Each row comes from the steps of one walk. Every step used is in the known rows, and no mark comes twice. Write the walk behind each row, first mark first.
Known rows
tado, soliz: [-2.74 -2.30  0.72  0.70  3.38 -1.14  3.22  2.83  0.20 -2.37  1.32  1.33
 -0.83  0.43  6.22  0.60 -2.40 -0.58  3.41 -1.11]
soliz, nakem, temor, rasak, gamub, tado: [-2.23 -0.79  1.62 -1.36  2.38 -2.26 -1.29  2.78 -2.00 -2.86  5.50 -1.57
  2.56  1.90  5.10  1.11 -2.58  3.82  2.95 -1.97]
gamub, tado, soliz: [-2.06 -2.98  1.03  0.09  3.09 -0.46  1.73  2.64 -2.04 -2.99  2.41  1.60
  0.25  0.93  6.30  0.89 -2.45  0.79  3.77 -1.27]
temor, rasak: [-2.17 -0.17  0.69  0.91  2.38 -2.45  1.38  5.04 -0.61 -1.64  2.41 -3.93
 -0.22  0.18  2.96  0.78 -2.62  0.55  2.20 -3.25]
rasak, gamub, tado, temor, nakem, soliz: [-1.58 -2.88  0.79 -0.93  1.29 -3.29  3.20  2.95 -0.73 -2.53  3.21  0.79
  1.51 -1.04  5.66  3.16 -6.28  0.91  2.63  1.88]
soliz, nakem, temor, rasak: [-1.48  0.08  0.66  0.25  2.58 -2.09  0.07  5.18 -0.25 -2.28  4.06 -4.05
 -1.12 -0.44  2.03  0.32 -2.75 -0.08  3.35 -1.07]
nakem, temor, rasak, gamub: [-2.51 -0.11  1.87 -0.38  2.96 -3.30 -0.62  2.48  0.97 -1.26  4.56 -1.97
  1.50  0.95  5.66  0.95 -2.05  1.14  2.28 -2.89]
temor, nakem, gamub, tado, soliz, rasak: [-2.44 -1.50  0.31  0.02  2.35 -2.87  2.36  3.75 -0.72 -2.38  4.40 -1.50
 -0.80  1.48  5.29  2.57 -2.03  1.99  2.75 -2.79]
rasak, gamub, tado: [-2.79 -1.37  1.48 -1.33  1.85 -2.20 -0.52  1.62 -2.15 -2.46  3.70  0.17
  2.92  2.37  6.13  1.56 -2.81  4.85  2.41 -2.44]
temor, tado, soliz, rasak, gamub: [-2.66  0.34  1.08 -1.13  3.25 -3.69  1.81  1.20  1.20 -1.71  4.28 -0.63
  0.90  2.82  7.44  1.91 -1.96  2.29  1.90 -3.00]
rasak, gamub, tado, soliz: [-2.60 -2.67  1.58 -0.29  3.51 -1.16  1.37  1.81 -1.17 -2.86  3.42  1.93
  1.43  1.60  7.74  0.96 -2.02  1.25  3.39 -1.71]
soliz, nakem, gamub: [-3.77 -0.48  1.51 -1.02  2.70 -4.09  4.01  4.05  4.06 -3.48  3.31 -1.30
  0.55  0.05  5.81 -1.54 -3.16  2.63  2.10 -0.59]
gamub, rasak: [-2.66 -0.83  0.81 -0.80  1.71 -4.49  3.54  3.89 -0.78 -1.55  0.35 -0.70
  1.38 -0.56  5.43 -0.32 -5.41  1.65  1.61 -3.47]
tado, gamub, rasak: [-2.73 -1.56  1.55  0.02  3.06 -5.17  2.26  3.48  0.46 -2.27  0.53  0.64
  2.06 -0.40  6.17 -0.98 -4.82  1.49  1.84 -3.99]
temor, rasak, gamub, tado, soliz, nakem: [-3.96 -0.28  0.81 -0.53  3.96 -2.29  3.21  4.06  0.67 -4.16  4.79 -1.22
  1.09  2.07  5.98  0.13 -2.33  2.05  3.59 -0.19]
nakem, gamub, tado, soliz, rasak: [-1.54 -1.54  0.67 -0.10  2.43 -2.47  1.93  2.97 -0.71 -2.20  4.03 -1.02
 -1.42  1.50  5.81  1.70 -1.69  1.69  2.62 -3.52]
soliz, rasak, gamub, tado, temor: [-3.34 -2.30  0.95 -2.35  1.85 -1.63  0.62  0.91 -1.63 -0.42  1.77 -0.38
  0.59  0.07  6.34  1.13 -6.74  3.70  2.33 -1.50]
soliz, nakem: [-4.56  0.68 -0.28 -0.49  2.33 -2.91  3.87  4.13  1.46 -3.43  2.36 -1.98
 -0.22  1.61  3.74  0.35 -3.47  3.23  2.89  0.56]
rasak, gamub: [-4.07 -0.23  1.43 -0.67  2.54 -3.64  1.36  1.39  1.57 -1.52  2.81 -0.05
  2.13  2.04  6.95  1.23 -2.51  3.09  1.75 -2.49]
soliz, tado, temor, nakem, gamub: [-4.85 -1.99  1.54 -1.65  1.84 -3.68  4.15  4.29  1.76 -2.31  2.39 -1.45
  1.53 -1.16  5.39  0.75 -6.46  3.01  2.46  0.16]
nakem, gamub: [-2.68 -1.64  1.90 -0.63  2.16 -3.56  2.80  3.20  2.86 -2.30  2.18 -0.44
  0.51 -0.62  6.00 -0.99 -3.02  1.84  1.72 -2.03]

Write each row's walk
[ 0.02 -1.39  1.58 -1.38  0.77 -1.95  3.77  2.54 -3.44 -3.38  2.51 -0.19
 -0.27  1.13  5.23  2.39 -5.74  2.72  3.46 -0.23] | nakem, soliz, tado
[-1.60 -1.56  0.62 -0.85  2.64 -0.84  0.06  2.91 -0.58 -3.24  4.00  0.22
 -1.38 -0.04  3.82  0.35 -3.12  0.66  4.71  1.73] | gamub, tado, soliz, nakem, temor
[-1.07 -0.78  0.98  0.16  3.03 -1.40 -0.21  5.02 -1.20 -2.74  4.82 -3.26
 -0.77 -0.27  2.81  0.31 -2.47 -0.33  3.91 -0.96] | gamub, tado, soliz, nakem, temor, rasak
[-0.95 -1.49 -0.28 -0.43  0.76 -3.50  2.67  3.48 -1.56 -1.85  3.77 -1.76
 -1.23  0.25  4.03  4.00 -4.60  1.79  2.25 -0.91] | gamub, tado, temor, nakem, soliz, rasak
[-1.69 -0.19  1.26 -0.62  2.11 -4.60  1.77  1.23  1.37 -1.50  4.58 -0.57
  0.66  2.14  7.25  2.44 -2.08  2.17  1.37 -3.11] | nakem, soliz, rasak, gamub
[-3.56  0.52  0.96 -0.61  2.27 -4.33  1.27  1.48  1.42 -1.07  3.97 -1.42
  0.90  2.81  6.65  2.23 -1.81  3.44  1.38 -3.97] | soliz, rasak, gamub
[-3.82 -0.44  1.74 -0.79  3.17 -3.37  1.10  2.27  1.31 -0.63  3.13 -2.04
  1.85  0.61  6.72  0.63 -4.00  1.73  1.66 -3.11] | tado, temor, rasak, gamub
[-2.24 -1.65  0.91 -0.55  2.31 -1.34  0.66  4.18 -2.17 -0.99  2.01 -3.43
  0.01 -1.03  3.68  0.43 -5.46  1.21  2.53 -2.38] | gamub, tado, temor, rasak
[-2.71 -1.17  0.71 -0.10  2.55 -1.82  1.66  4.28 -0.57 -0.56  1.25 -3.61
 -0.76 -1.38  3.69  0.22 -5.42  0.22  2.30 -2.28] | tado, temor, rasak
[-3.49 -1.99  0.94 -2.34  1.43 -0.86  3.14  1.82 -2.42 -0.87 -0.27 -0.84
 -0.82 -0.46  5.23  1.03 -8.83  3.37  3.27 -0.09] | soliz, tado, temor
[-1.69 -1.30  1.84 -1.14  2.12 -2.01 -1.91  2.39 -2.57 -2.32  4.93 -1.15
  2.52  1.62  5.23  1.41 -2.50  3.48  2.75 -2.70] | nakem, temor, rasak, gamub, tado
[-2.05 -2.79  1.09 -2.31  1.76 -1.81  0.92  0.79 -1.64 -0.77  2.18  0.26
  0.42 -0.45  6.80  1.29 -6.90  2.86  2.34 -0.91] | nakem, soliz, rasak, gamub, tado, temor
[-2.60 -1.34  1.94 -0.71  2.77 -4.85  2.76  3.45 -1.15 -2.73  0.95  0.25
  2.28  0.34  6.33 -0.45 -5.83  2.66  2.42 -3.91] | soliz, tado, gamub, rasak
[ 0.34 -0.80  0.04  0.18  0.98 -3.55  2.61  2.76 -0.44 -1.77  3.31 -1.43
 -2.41  0.74  4.50  2.85 -2.69  0.88  1.87 -2.39] | nakem, soliz, rasak
[-6.14 -1.92  0.02 -1.29  1.58 -2.78  2.31  3.91 -1.16 -1.63  2.16 -1.32
  2.60  0.07  4.06  3.41 -6.98  3.91  2.82  1.14] | rasak, gamub, tado, temor, nakem
[-3.16 -2.25  1.39 -1.20  1.37 -2.75  1.02  4.07 -1.26 -3.37  3.77 -0.73
  2.68  0.53  4.61  1.31 -3.67  4.34  2.53 -1.07] | temor, nakem, gamub, tado
[-1.64 -1.30  0.07  0.16  2.28 -1.97  1.69  2.85 -1.78 -2.04  3.53 -1.11
 -1.71  1.93  5.18  2.45 -1.70  1.77  2.86 -3.37] | gamub, tado, soliz, rasak
[-3.46 -2.83  1.17 -2.49  2.06 -1.54  1.95  2.18 -0.33 -1.60  1.47 -0.29
  0.39 -1.26  5.95 -0.74 -7.38  3.34  2.65  0.15] | soliz, nakem, gamub, tado, temor
[-1.47 -0.57  1.37 -1.46  3.36 -4.87  1.80  3.42  0.22 -3.19  1.64  0.13
  2.01 -0.37  5.33 -1.46 -5.81  1.59  2.46 -1.62] | soliz, nakem, temor, tado, gamub, rasak
[-2.62 -0.05  0.95 -0.51  2.00 -4.95  2.21  2.05  1.35 -1.75  4.90 -1.02
  1.35  2.12  6.70  3.36 -2.45  2.41  1.51 -2.40] | temor, nakem, soliz, rasak, gamub
[-1.59 -0.91  1.14 -0.43  3.71 -2.89  0.18  2.14  0.73 -3.54  1.22  0.88
  1.09  1.37  4.44 -0.13 -3.66  2.29  2.66 -0.79] | temor, tado, gamub
[-3.77 -1.22  1.47 -1.09  1.94 -5.99  4.66  5.21  1.36 -2.23  1.85 -1.22
  2.94 -1.48  6.04 -0.53 -5.77  1.81  1.35 -2.75] | temor, nakem, gamub, rasak
[-4.35 -0.31  0.08 -0.10  3.62 -2.19  4.65  4.03  1.75 -3.86  2.78 -0.57
 -0.58  1.43  5.28  0.00 -2.84  1.33  3.64  0.87] | tado, soliz, nakem
[-1.98  0.04  1.16 -1.27  3.17 -3.34  0.76  0.96  0.92 -1.57  4.74 -0.44
  0.42  2.31  7.07  1.85 -2.03  1.77  2.35 -2.43] | nakem, temor, tado, soliz, rasak, gamub
[-1.01 -0.70 -0.38  0.34  0.82 -4.13  3.25  3.93 -0.48 -2.08  3.87 -2.07
 -1.45  0.79  3.64  4.13 -3.17  1.28  2.06 -1.33] | temor, nakem, soliz, rasak
[-3.92 -1.52  1.80 -2.11  1.81 -5.51  5.14  4.82  0.23 -2.04  1.57 -1.35
  2.76 -1.72  6.46 -0.45 -7.82  2.49  1.81 -2.20] | soliz, tado, temor, nakem, gamub, rasak
